Each row was made from one path, in order. Every step used is in the known rows, and no mark comes twice. Write each row's path.
In the rows, zero is written as 128.
Known rows
bevak > rodepus > botoz > falol > fekufa > lanop: [152 139  97 115 116 115  85 137  85  87 137 103 101 170 153  86  35 142
  92 146 149]
falol > fekufa: [124 163  94 152 113 108 121 136  58  66  75 149 141 157 123 166 134  76
 100 135 115]
bevak > rodepus > botoz > falol: [123 125 118 145 128  88  87 135 133 103 103 101 103 146 151 120  45 106
  94 127 131]
rodepus > botoz > figuz: [133 181 118 156 141 119  96 148 155  67  77 124 124  98 141 148 122  62
 140 122 115]
falol > botoz > rodepus > bevak: [ 91 110 141 120 168 110 110 155 108 137 127 133 170 130 187 165  86  96
 123 130 115]
falol > botoz > figuz: [128 170 147 153 152 135 102 127 148  86 109 133 157 101 164 185 130  66
 153 125 115]
falol > fekufa > lanop > rodepus: [125 147 114 137  94  95 145 134  39  98 120 137 129 137 122 127  95 118
 127 133 121]
bevak > rodepus > botoz: [104 124 121 164  99  76 108 157 105  99 103 110 119 126 130 139  84  89
 101 137 123]
fekufa > lanop > rodepus: [111 149 119 157  97  87 129 119  79 120 103 122 126  79 123 122  92  99
 156 141 107]
botoz > falol > fekufa: [143 165  92 135 145 119  98 116  85  70  72 140 127 178 145 145  91  97
  89 127 125]
lanop > fekufa > falol > botoz: [130 182 132 126  96 148 102 149  99 110  94 175 176 103  69 163 140 124
 128 156 145]
rodepus > botoz: [105 157  99 167 110 104 108 150 129  87  73 119 139 105 114 121 109  75
 122 142 114]
fekufa > falol > botoz: [118 177 126 152 113 140  97 124 130 123  92 158 173  86 109 155 128 103
 132 168 128]
lanop > fekufa > falol: [144 200 107 139  91 127  94 146  81  89  44 181 145  97  54 162 150 101
 120 155 134]
falol > botoz > rodepus > bevak > bobo: [ 87 108 151 117 154 114 111 150 136 148 127 108 132 116 200 207  79 113
 148 144  98]
lanop > rodepus > botoz > figuz: [116 158 152 151 129  87 134 160 141  94 105 121 114 112 137 148  94  90
 144  95 117]
falol > fekufa > lanop > rodepus > botoz: [118 143 114 128  89  98 145 159  65  97 138 121 123 143 113  89  73 135
 119 134 134]
rodepus > bevak > bobo: [105 129 123 130 111 100 106 145 143 110  32  90 117  99 148 195  99  87
 152 153  72]
bobo > bevak: [ 99 172 142 174 117  96  97 139  89  90  35  91 134  84 118 161 108  72
 146 134  91]
figuz > botoz: [ 91 159 122 142 128 123  97 132  90 131 103 130 150  95 120 164 123  72
 128 116  95]
figuz > botoz > falol > fekufa: [126 160 114 103 156 143  89 123  74 117 120 135 138 172 138 150  85 112
  93 101 121]
botoz > falol: [129 167  99 156 149 112  83 103 127  89  57 131 123 121 146 141  90  74
 120 132 113]
bobo > bevak > rodepus > botoz: [ 90 133 161 161  98  72 101 173  98 100  78  65 112 110 121 139  64 105
 120 126 114]

Which path is each row?
[126 159  97 148 143 117  87 129 153  87  74 111 118 126 139 104  67  91
 114 130 125] | rodepus > botoz > falol
[123 149 145  84 138 140 100 181  89 142 116 175 176 125 118 167 105 141
 115 140 148] | lanop > fekufa > falol > botoz > rodepus > bevak
[104 118 143 114  97  87 132 145 124 142  78  75 102  78 145 158  61 128
 182 154  78] | fekufa > lanop > rodepus > bevak > bobo
[110 140 149 111 144 133  97 150 146 165 111 135 136  98 166 198  85 137
 143 167 117] | fekufa > falol > botoz > rodepus > bevak > bobo
[160 208 155 120 123 164  91 148 130  92  97 178 162  96  94 186 150 113
 144 140 146] | lanop > fekufa > falol > botoz > figuz
[147 166 132 122 119 112 135 161  94  82 145 124 114 137 137 113  86 126
 141 115 138] | falol > fekufa > lanop > rodepus > botoz > figuz
[125 149 134  87 136 128 113 121  55 147 166 122 123 154 140 113  45 154
 121 101 126] | figuz > botoz > falol > fekufa > lanop > rodepus
[ 86 124 133  98 173 113  95 162  81 164 124 131 152 119 166 169  89  91
 117  96 100] | figuz > botoz > rodepus > bevak
[121 134 126 119 129  92 139 153  97 100 117 124 113 196 131 110  44 140
  85 100 139] | lanop > rodepus > botoz > falol > fekufa
[115 171 127 151 146 134  97 124 103 140 135 185 163  99 143 162 119 105
 119 154 143] | fekufa > falol > botoz > rodepus
[ 83 120 147  97 159 113 100 154 110 173 121 105 115 105 178 213  82 106
 140 112  81] | figuz > botoz > rodepus > bevak > bobo
[ 92 137 131 163 156 115 111 124  91 123 153 156 160 118 173 171 109  82
 119 130 127] | falol > botoz > rodepus
[143 147 136 117 117 109  78 153  77  89 117  59  95 153 143  90  15 159
 110 137 142] | bobo > bevak > rodepus > botoz > falol > fekufa > lanop
[140 122 135  76 123 107 122 138 108 129  94  81  88 158 167 144  25 167
 146 139 103] | botoz > falol > fekufa > lanop > rodepus > bevak > bobo
[132 150 141 157 126  90  97 155 135  79 106 114 106 121 154 166  98  76
 120 117 123] | bevak > rodepus > botoz > figuz
[129 173 136 127 127 142 100 146  73 124 139 198 163 113 102 171 129 129
 111 141 161] | lanop > fekufa > falol > botoz > rodepus
[142 151 113 120 124 106 122 111  66 102 122 124 116 160 143 108  54 137
 121 126 133] | botoz > falol > fekufa > lanop > rodepus
[136 127 114 124 124  96 103 149  89  81 117 114 106 204 148 127  48 127
  63 122 149] | bevak > rodepus > botoz > falol > fekufa
[ 97 140 165 171 102  69  99 146  70 100  62  81 119 104 130 177  87  90
 125 126 100] | bobo > bevak > rodepus
